What can hang from each mark:
nive: luguk punudar rovap
luguk: bikis tizag
punudar: nive tizag
tizag: luguk punudar
febit: rovap
rovap: febit tizag

Known rows, with every way that one mark hangs from another:
nive(rovap(tizag)): 3.25,-0.56,0.30,2.80,-1.22,-0.67,0.94,-1.63,-1.97,-0.48,0.24,1.47,1.78,-2.67,0.69,-0.72,1.99,0.23
nive(luguk punudar rovap): 1.59,2.35,-0.66,1.19,-2.39,0.83,0.78,-1.93,3.06,-1.64,-0.57,1.96,1.91,-0.93,0.31,0.77,-0.01,-1.92
punudar(nive): 1.38,-2.35,-0.21,1.67,-0.97,0.18,1.44,-1.63,0.06,-1.53,-1.01,-1.64,0.00,-0.76,3.00,-0.72,1.32,-0.39
luguk(bikis tizag(punudar(nive(rovap)))): -1.21,-1.65,-3.68,2.82,0.78,-1.20,1.93,-1.15,-0.91,-0.76,-0.48,0.13,-1.39,0.28,0.91,-1.56,1.87,-0.64
febit(rovap): 0.90,-1.37,1.92,0.72,-1.56,0.43,2.51,-1.01,0.78,-1.98,-0.46,0.14,1.93,-2.33,1.41,-0.68,0.67,-0.85
tizag(luguk): 0.85,-0.49,0.15,0.08,-2.45,1.40,2.36,-0.17,-0.75,-1.10,-0.56,-1.00,0.55,-0.88,2.40,3.45,-1.91,1.20
rovap(febit tizag(punudar(nive))): 0.77,-2.83,0.27,2.22,-1.66,-1.29,-1.41,-2.56,-1.34,0.14,-2.11,-2.46,-0.29,-0.76,-2.58,-3.26,1.66,-2.12
nive(punudar(tizag) rovap(febit)): 5.31,-0.18,-1.27,1.01,-2.62,-0.26,0.58,-1.27,1.04,-2.56,-1.68,0.83,3.98,-0.89,-3.05,0.44,3.37,-2.95
nive(luguk): 0.85,-0.15,-0.97,0.09,-1.37,1.71,0.83,-2.18,0.43,-1.03,-0.75,-0.11,0.27,-1.19,1.36,2.60,-1.05,-0.71
rovap(tizag(punudar)): 0.65,-0.96,1.05,1.73,-0.52,-1.65,-1.33,-1.06,-1.88,0.95,-0.24,-0.91,0.12,-2.39,-0.91,-2.66,0.80,-0.59
tizag(luguk(bikis) punudar(nive)): -1.79,-1.81,-1.44,0.21,-1.30,-0.83,3.37,0.09,-0.70,-0.65,-0.38,-1.05,-1.75,1.26,1.45,1.07,-2.33,0.21
tizag(luguk(bikis)): 0.75,-1.49,-1.78,-0.72,-1.05,1.59,3.81,0.14,-1.08,-1.07,-0.53,-0.13,0.78,-0.23,2.40,5.25,-1.99,1.94
punudar(nive(rovap) tizag(luguk(bikis))): 3.09,-2.67,-3.17,0.43,-1.20,-0.78,6.31,-0.70,-3.02,-2.00,0.14,1.68,0.45,0.65,1.25,1.39,-0.34,1.48
nive(luguk punudar): 0.77,1.61,-0.40,-0.26,-1.65,1.57,-0.35,-1.75,3.18,-1.03,-1.38,-0.18,1.52,-0.98,0.61,0.76,-0.48,-1.19
rovap(febit tizag(luguk(bikis))): 2.13,-2.64,-1.69,-0.14,-1.48,1.43,1.89,-1.60,-2.53,-0.21,-2.04,-0.95,1.81,-0.65,-1.18,3.74,-0.86,1.59
febit(rovap(tizag(luguk))): 0.49,-1.32,2.51,0.55,-2.11,0.23,3.22,-1.06,-1.51,-0.45,-0.28,0.32,1.44,-2.51,0.66,-1.99,-1.55,1.91
tizag(luguk(bikis) punudar(nive(rovap))): -1.11,-1.16,-1.60,1.31,-2.01,-1.42,4.33,0.13,-0.76,-1.19,0.25,0.66,-1.44,1.23,1.09,1.23,-1.97,-0.43
febit(rovap(tizag)): 1.24,-1.71,2.33,1.19,-0.92,-0.24,1.82,-1.65,-1.13,-0.66,-0.40,0.41,2.06,-3.32,0.36,-3.19,0.90,0.51
punudar(tizag): 4.18,-2.01,-0.98,-0.06,-0.42,-0.19,1.47,-0.88,-2.28,-1.48,-0.41,-0.23,1.70,-1.77,0.16,0.97,1.83,-0.19
punudar(nive tizag(luguk(bikis))): 2.37,-3.48,-2.95,-0.79,-0.40,0.01,5.29,-0.70,-2.98,-1.36,-0.54,-0.21,0.14,0.60,1.58,1.32,-0.85,2.01
tizag(punudar(nive)): -0.59,-1.58,0.39,1.85,-1.23,-1.52,0.17,-0.92,0.29,-0.77,-0.57,-1.88,-1.34,-0.41,1.02,-2.30,0.73,-2.29

Rows:
1.55,-2.07,-1.47,2.07,-1.11,-0.55,4.29,-1.53,-2.32,-0.54,-0.09,1.22,0.16,-0.37,2.05,-0.44,-0.27,2.11
punudar(nive(rovap(tizag(luguk(bikis)))))
2.49,-0.02,-3.38,-1.79,0.31,0.87,1.89,-1.49,0.80,-1.07,-1.10,1.41,2.10,-0.40,-1.06,1.74,-0.16,-0.24
nive(luguk(bikis) punudar(tizag))
2.28,-3.09,-3.96,-0.77,0.55,0.34,3.86,-2.58,-1.93,-1.22,-0.72,0.58,-0.15,0.25,0.65,0.72,-0.02,0.46
punudar(nive(luguk(bikis)) tizag)
3.28,0.65,-0.27,1.86,-3.02,0.53,-0.22,-1.33,2.92,-2.51,-1.90,0.18,3.66,-0.82,-1.42,1.28,2.73,-3.23
nive(punudar rovap(febit))
-1.63,-1.43,2.03,1.33,-1.49,-1.48,1.66,-2.69,-0.18,-0.03,-0.36,0.29,-0.64,-1.59,-0.92,-6.07,-0.99,-0.98
febit(rovap(tizag(punudar(nive(luguk)))))
-1.27,-1.29,-3.31,1.15,1.29,-0.30,0.43,-0.48,-1.02,-0.20,-0.75,-0.73,-0.74,-0.55,0.22,0.52,1.27,-0.24
luguk(bikis tizag(punudar))
1.37,-1.88,0.42,1.71,-1.67,-0.90,-2.14,-1.96,-1.44,0.29,-1.81,-1.84,0.81,-1.57,-3.41,-1.02,1.43,-2.26
rovap(febit tizag(punudar))
-0.05,-1.24,-4.44,2.15,-0.01,0.82,3.58,-3.00,-0.40,-1.41,-0.72,1.43,-1.06,0.38,2.34,0.37,0.51,0.54
punudar(nive(luguk(bikis tizag) rovap))
-1.01,-2.01,-4.25,0.91,0.73,1.47,2.58,-2.99,-0.32,-0.80,-1.46,-0.52,-1.54,0.34,2.54,0.37,0.00,1.17
punudar(nive(luguk(bikis tizag)))
1.09,0.08,-0.77,2.07,-2.87,-0.41,-0.47,-3.18,-0.67,-0.31,-0.94,1.21,0.25,-0.80,-3.89,0.08,-0.08,-2.88
nive(luguk rovap(febit tizag(punudar)))
0.24,0.06,-2.14,1.43,-0.46,-1.10,1.66,-2.15,-1.47,0.40,0.51,3.02,-0.19,-0.97,-1.56,0.50,-0.84,-0.83
nive(luguk(bikis) rovap(tizag(punudar)))
2.83,-0.54,-1.95,-1.69,-0.72,0.38,2.84,0.33,-0.10,-1.27,-0.96,0.23,2.61,-0.39,-0.10,1.78,-0.32,1.11
nive(punudar(tizag(luguk(bikis))))
0.60,-0.35,-0.68,1.81,-1.50,-1.64,2.55,-0.25,-2.55,0.16,0.65,1.88,0.34,-0.94,-0.53,0.51,-1.18,0.54
nive(rovap(tizag(luguk(bikis) punudar)))
2.19,-1.83,0.07,0.55,-2.67,1.31,0.56,-1.90,-2.15,-0.18,-2.06,-1.71,1.36,-1.29,-1.34,1.91,-0.68,1.07
rovap(febit tizag(luguk))
1.60,-0.08,0.77,3.06,-1.50,-2.22,-0.06,-1.14,-1.72,0.04,0.53,1.28,0.66,-2.17,-0.87,-2.18,1.48,-1.25
nive(rovap(tizag(punudar)))
2.99,-2.30,-2.62,-1.54,-0.55,0.53,4.41,0.04,-3.17,-1.17,-0.22,0.46,1.37,-0.51,0.44,3.95,-1.01,1.98
punudar(tizag(luguk(bikis)))
-0.18,-2.36,0.38,1.38,-2.87,-0.78,0.17,-1.92,-1.87,0.32,-1.95,-2.57,-0.92,0.08,-2.12,-1.75,-1.07,-0.55
rovap(febit tizag(luguk punudar(nive)))
1.92,-1.72,-1.39,2.42,-2.41,0.36,1.54,-4.21,-0.68,-1.05,-1.55,0.49,0.17,-0.34,-0.71,-0.90,0.59,-1.11
punudar(nive(luguk rovap(febit tizag)))
1.35,1.54,-2.60,0.41,-1.13,0.89,2.30,-1.63,2.86,-1.50,-0.57,2.90,2.23,-0.27,0.39,2.61,-0.24,-1.25
nive(luguk(bikis) punudar rovap)
